Each row comes from the steps of one path. Every step used is in the known rows, and no mark comes twice. Write the path behind each row, first mark first.
(in the rows, 128 means zero)
Known rows
saseb-folu: [ 98 132 149 143 123 142 124  89 140 158 130 145 161 120 129 140 124 115
 121  41 123 114 134 142 141 111 126 103  67 116 105 130 162 105 105 159
 147 144 146]
nisebu-lazuton-tanebav-mitam: [139 110 111 123 125 138 132 127 112 132 144 146 158 121 109 130 149  90
 122  64 128 130 144 119 131 140 138  87 109 113 105 127 154 111 133 141
 103 120 138]
lazuton-tanebav-mitam-folu-saseb-sileg: [163 101 137 182 114 153 134 108 117 109 124 198 152 112 148 144 140 121
 125 178 113 118  89 111 148 102 124  90  63  97 157 179  54 170 141 138
 104 104 133]
tanebav-lazuton-zime-mitam-sileg-saseb-folu: [117 149 104 181 116 148 112 124 121 118 141 192 140 136 100 131 128 157
 133 198 157 140  83 151 111 115 128 118 116  98 166 127 110 132 145 133
 112 125 128]
folu-saseb-sileg: [134  99 189 148 128 136 140 137 131 113  95 125 133 104 120 132  94 174
 114 129 112 103 103 126 139 120 124 100  91 149 131 165  75 145 143 108
 163 162 142]
gogur-keragik-mitam-folu: [ 91 128 117  81 126 121 122 138 151 144 112  71  81 137 163 134 109  88
 134  31 112 130 156 144 123 127 138 164 151 136 125 138 166 140  59 134
 118 100 110]
mitam-zime-lazuton-tanebav: [111 153  90 125 135 109 139  92 125 135 140 120 143 129 141 148 149 163
 130 148 169 131 186 114 136 122 105 123 126 140 124  93 150 119 148 128
 116 150 125]
tanebav-lazuton-zime-mitam: [125 137 101 124 117 148 115 124 121 113 129 152 131 134  95 131 114 151
 129 149 167 146 159 157 111 111 135 107 120 174 144 127 121 117 151 132
 126 157 145]
lazuton-tanebav: [117 115 114  92 130 149 139  91 122 111 112 129 170 119 128 150 130 112
 131 132 152 115 199 111 163 102 113  87 121 150 109 137 114 124 135 158
 173 150 143]
nisebu-lazuton-tanebav-febi: [143 116 112  88 138 131 130 117 112 129 140 114 182 122 105 131 150  93
 126  85 133 136 211 131 159 142 124  88 119 116  85  94 183  84 135 134
 130 136 128]
keragik-mitam-zime: [103 139 147 120 135 113 157 135 137 113 119 102  80 141 141 138 130 121
 113 125 128 125 240 114 105 118 141 148 161 178 108 125 116 140 107 114
 136  93 148]
gogur-keragik-mitam-zime-lazuton-nisebu: [112 139  96 105 139  99 132 171 144 138 115  36  66 152 148 141 114 132
 137 115 139 146 202 127 102 127 132 167 192 190 144 132 154 152  83 100
 128 102 119]
sileg-saseb-folu: [ 77 134 140 123 122 138 124 114 135 143 114 179 139 135 151 130 140  79
 131  65 112 100  56 125 136 132 134  84  97  86 116 139 174 101 105 133
 144 136 136]
lazuton-zime-mitam: [181 129 103 115 143 174 132 114 132 100 118 164 121 134 116 133 114 121
 125 159 165 127 209 148 132 101 127 130 150 234 141 141 155  97 144 179
 153 154 147]
gogur-keragik-mitam-zime-lazuton: [ 85 145 106  83 130  96 127 155 145 143 118  40  64 146 158 135 114 134
 133  67 136 139 159 141 103 134 129 178 173 158 131 114 170 139  78 104
 116 116 106]
gogur-keragik: [ 75 119 116  57 131 126 117 130 149 140 106  44 107 133 140 134  95 124
 141  25 130 125 133 143 135 136 126 129 176 182 114 125 163 106  89 131
 170 174 119]
keragik-mitam-sileg-saseb-folu: [101 133 165 155 122 124 142 141 132 117 122 139 106 133 128 119 131 110
 116 150  98 119 137 119 114 126 138 156 142  77 123 138  96 164 111 131
 139  58 127]
sileg-mitam-zime-lazuton: [113 147 109 125 118 101 134 136 125 134 138 125 102 147 140 117 149 125
 139 145 141 130  88 119 102 156 132 125 110 120 121  98 161  90 134 102
 103 154 139]
nisebu-lazuton-tanebav-mitam-keragik-gogur: [126 120 114 119 140 121 122 148 114 147 151 134 149 119 126 129 152  90
 127  87 115 140 108 106 140 134 141 115 155 102 118 128 148 141 118 113
  79  97 120]
zime-lazuton-tanebav-mitam-sileg: [143 123 108 130 107 124 120 112 110 131 142 131 156 120 115 119 144 153
 125 143 135 144 122 129 130 125 116 120  89 101 138 125 105 152 177 144
 105 121 117]
tanebav-lazuton: [ 58 126 136  94 106 120 115 120 124 135 124 101 144 127  98 127 114 151
 126  67 138 139 142 142 117 133 141  80 107 134 106 116 106 120 142 106
 142 164 148]
saseb-sileg-mitam-zime: [128 132 158 145 125 112 136 128 127 112 135 128 120 133 120 123 130 155
 132 204 124 123  85 113 111 140 124 143 147 114 119 106  60 130 141 105
 169 147 136]
folu-saseb-sileg-mitam-keragik-gogur: [132 108 188 156 134 114 130 178 127 123 105 127 110 114 143 121 107 152
 128 189  95 112  10 110 134 127 134 128 121 110 151 169  68 167 121  66
 122 136 127]
sileg-mitam-folu: [121 125 123 121 113 132 128 115 134 134 130 165 122 136 146 114 143  66
 140  99 112 120  83 124 128 148 144 107  81  93 114 129 157  88 111 139
 105 132 144]
keragik-gogur: [ 51 111 152  58 149 109 117 139 124 139 116 107 116 125 125 134 123 115
 114  75  99 139 195 116 148 124 135 111 184 205  99 127 145 151 108 117
 164 158 144]
gogur-keragik-mitam-sileg-saseb: [ 78 126 131  92 128 114 128 164 144 119 107  56  71 142 144 123 105 117
 137 105 108 127 116 130 115 141 133 173 208 124 134 134 120 155  82 114
 154  97 100]
sileg-saseb: [ 76 121 137  73 127 135 130 129 131 120 100 142 120 138 143 121 131  83
 131  81 116 103  99 114 134 147 140  79 150 139 106 136 154  96 127 123
 164 153 138]
folu-saseb-sileg-mitam-zime-lazuton: [145 120 163 178 120 109 140 156 123 120 113 139 110 119 134 124 118 180
 125 184 122 112  34 122 115 139 123 120  72 103 150 146  93 139 145  82
 113 154 134]
zime-mitam-folu-saseb-sileg: [182 127 153 186 126 153 115  97 138 137 135 159 130 117 149 115 112 145
 112 101  93 123 107 147 144 122 123 165  73 152 147 167 141 119 150 158
 119 137 129]
folu-saseb-sileg-mitam-zime-lazuton-tanebav: [155 120 147 182 121 115 143 147 117 110 114 154 127 117 138 136 127 175
 129 222 134 110  43 112 127 126 112 115  63  88 158 151  81 150 145  88
 112 146 128]

Which path is each row?
[ 86 121 128  60 127 118 126 158 147 131 101  40  73 140 147 131  97 103
 131  37 119 129 166 144 115 127 139 159 171 172 117 139 152 139  70 120
 152 120 120]
gogur-keragik-mitam
[ 80 137 118  91 136 107 136 153 150 129 111  44  61 147 159 142 109 124
 133  80 131 131 175 131 109 128 133 170 195 178 126 124 145 138  66 105
 140 116 117]
gogur-keragik-mitam-zime
[157 133 149 155 131 147 118  97 136 121 146  99 132 127 108 103 109 170
 114 134 107 139 164 139 136 131 119 183 163 186 126 128 112 111 177 169
 176 142 129]
zime-mitam-sileg
[139 123  98  99 148 147 141 132 126 126 129 154 146 119  90 137 130  97
 125  74 165 124 203 136 129 136 138  92 150 157 103 101 200  83 117 159
 115 143 140]
nisebu-lazuton-zime
[185 143  95 125 152 153 127 132 133 138 146 139 140 124 111 121 127 105
 129  92 158 131 155 142 129 132 137 148 167 157 125 112 204  79 131 157
  92 123 123]
nisebu-lazuton-zime-mitam-keragik
[134 115 167 114 116 123 127 132 123 115 126 123 133 127 108 111 119 134
 130 162 111 122  79 125 118 139 130 132 122 109 110 121  66 130 144 120
 180 151 138]
saseb-sileg-mitam
[128 130 106  98 120 109 108 135 110 153 140 121 141 124 145 122 148 126
 130 123 126 149  89 122 136 116 126 127 114 109 143 135 130 167 150 112
  77 112 108]
zime-lazuton-tanebav-mitam-keragik-gogur
[123 126 172 110 132 105 116 154 126 132 132 107 125 125 129 110 122 135
 136 190  99 131  31 112 127 132 133 163 173  93 125 122  56 160 127  88
 150 124 116]
saseb-sileg-mitam-keragik-gogur
[165 144  97 175 145 153 126 127 126 133 155 196 148 127 102 124 142 107
 125 125 144 126 119 141 126 140 128 142 142 101 136 109 204  91 127 171
  99 109 120]
nisebu-lazuton-zime-mitam-sileg-saseb-folu
[126 151  98 116 135 107 134  98 119 129 140 107 147 136 142 142 156 161
 131 174 159 142 204 125 142 126 104 118 126 144 119  83 152 108 154 113
 117 149 120]
mitam-zime-lazuton-tanebav-febi
[ 90 129 105 102 118 140 126 129 121 111 115 151 139 128  89 143 116 146
 133 145 177 137 169 146 114 112 138  69 125 151 132 117 108 125 134 121
 128 158 148]
tanebav-lazuton-zime
[172 141 107 116 159 157 121 134 135 117 126 148 113 132 138 131 116 121
 132 188 153 136 163 134 141  93 130 162 202 218 156 142 146 127 129 147
 125 129 125]
lazuton-zime-mitam-keragik-gogur
[133 147  99 144 146 108 140 124 132 141 135  97 124 140 123 142 139 164
 129 160 157 142 228 108 119 129 121 113 160 201 131 108 149 120 152 114
 131 141 147]
mitam-zime-lazuton-nisebu
[110 141  97  81 131  98 126 151 133 127 120  43  85 150 163 140 129 128
 138 127 138 148 186 143 122 124 117 169 163 145 134 109 157 142  86  94
 117 108  99]
gogur-keragik-mitam-zime-lazuton-tanebav-febi
[ 78 134 132 124 125 117 123 155 147 135 115  79  84 141 149 129 111 113
 136  97 107 125  88 137 116 132 129 176 175  89 141 135 132 157  66 121
 141  87  99]
gogur-keragik-mitam-sileg-saseb-folu
[143 139 129 145 120 105 131 121 114 117 143 138 140 129 123 128 143 162
 136 228 140 129  80 113 118 133 111 147 116  79 133 102  71 143 152 112
 144 140 121]
saseb-sileg-mitam-zime-lazuton-tanebav
[152 122 107 102 130 121 123 137 125 149 122  88 145 131 101 123 124 135
 128 106 142 144 224 127 126 127 130  97 118 194 122 132 160 124 163 135
 144 141 149]
zime-lazuton-nisebu
[ 85 134 151 168 128 134 129 107 135 129 132 155 149 125 120 122 132 139
 128 153 109 113  72 116 140 138 120 122 150  66 127 119 104 129 135 145
 158 115 119]
mitam-sileg-saseb-folu
[138 116 174 155 122 129 144 135 135 124 109 151 102 116 149 129 118 111
 108 111  95 115 167 129 123 112 142 143  76 106 130 167 102 170 101 127
 100  70 135]
keragik-mitam-folu-saseb-sileg
[170 146 139 122 134 146 112 107 147 145 139  79 128 131 151 102 108 134
 128  87 116 130 110 139 139 120 132 185 159 183 127 143 145  96 155 141
 139 134 122]
zime-mitam-keragik
[124 120 104  99 137 135 136 109 117 137 138 128 176 114 106 139 141  96
 126  55 145 122 187 117 151 137 125  94 121 111  90 109 181  98 125 154
 128 138 133]
nisebu-lazuton-tanebav
[138 122 157 135 116 125 122 113 127 127 136 156 140 123 124 115 130 118
 132 154 104 123  71 125 126 139 130 137 100  74 117 121  80 130 133 135
 145 131 129]
saseb-sileg-mitam-folu
[143 110 126  77 131 145 132 100 115 101 115 112 176 129 127 140 140 109
 132 170 136 132 230 127 173 108 112  80 117 157 102 119 115 109 144 133
 174 147 135]
lazuton-tanebav-febi
[144 127  94 118 104 128 114 100 113 147 142 160 155 122 142 125 153 115
 127  91 133 141 118 136 135 123 123 106  50  93 137 133 149 137 157 151
  73 117 119]
zime-lazuton-tanebav-mitam-folu
[162 108 127 180 124 138 132 127 113 134 145 185 163 106 121 134 148 110
 120 101 113 124  91 117 137 135 132  97  71  65 132 146 126 140 131 135
  73 101 126]
nisebu-lazuton-tanebav-mitam-folu-saseb-sileg
[128 124 113 181 123 137 129 126 112 137 157 187 167 122 114 129 163  95
 127 112 115 124  66 112 132 145 131  99 107  37 127 126 144 127 128 142
  89  88 121]
nisebu-lazuton-tanebav-mitam-sileg-saseb-folu
[134 113 162 169 129 141 131 100 139 136 115 170 144 102 147 135 115 141
 118 103 104 108 106 128 152 122 124 110  67 102 136 156 111 139 126 139
 111 131 129]
mitam-folu-saseb-sileg
[133 140 145 138 119 100 128 130 121 127 142 123 123 132 119 116 135 166
 131 192 129 131  71 122 105 147 120 151 124  96 123  96  84 131 152 105
 144 146 125]
saseb-sileg-mitam-zime-lazuton
[164 117 119 157 104 126 118 113 110 139 134 171 155 110 140 127 143 147
 122 135 124 132  71 133 134 117 117 111  29  71 157 153 109 165 163 134
  70 115 114]
zime-lazuton-tanebav-mitam-folu-saseb-sileg
[112 119 141 120 126 120 125 152 148 136 104  84  80 125 162 136  98 119
 129  75 104 122 112 144 122 123 132 170 129 115 145 157 126 167  66 116
 115  99 105]
gogur-keragik-mitam-folu-saseb-sileg
[112 115 161 190 110 139 125 134 127 121 138 174 117 135 124 110 141 126
 122 147  84 127  28 120 110 141 144 108 129  92 145 151  71 144 147 125
 122  95 131]
tanebav-mitam-sileg-saseb-folu
[173 142 108 181 142 172 129 112 132 104 133 206 131 134 117 131 127 133
 129 219 152 123 130 140 132 105 118 148 155 151 165 136 137 117 141 180
 141 120 127]
lazuton-zime-mitam-sileg-saseb-folu
[149 129 168 124 122 120 123 136 132 127 131 104 135 124 125 107 117 137
 141 183 114 121  28 118 122 135 133 155 148  81 122 121  54 134 141 103
 155 128 120]
saseb-sileg-mitam-keragik
[176 134 100 147 149 153 132 125 126 122 151 152 143 121  83 121 127 131
 120 123 152 137 189 142 127 139 128 147 168 158 124 103 183  91 145 175
 117 128 128]
nisebu-lazuton-zime-mitam-sileg
[161 134 136 160 128 104 132 146 120 122 139 121 124 139 109 122 135 162
 135 238 131 138 114 109 105 138 124 139 143 127 138 113  69 144 156 101
 155 133 139]
saseb-sileg-mitam-zime-lazuton-nisebu
[186 130  96 163 147 160 132 128 129 133 138 192 136 117 118 131 131 102
 120  83 146 123 160 146 133 134 135 123 102 150 138 134 225  83 123 166
  68 127 133]
nisebu-lazuton-zime-mitam-folu-saseb
[160 136 136 135 121 103 126 126 110 112 144 128 144 136 123 121 151 158
 137 252 131 140  98 124 124 137 110 142 115  82 128  90  72 133 159  96
 145 139 117]
saseb-sileg-mitam-zime-lazuton-tanebav-febi
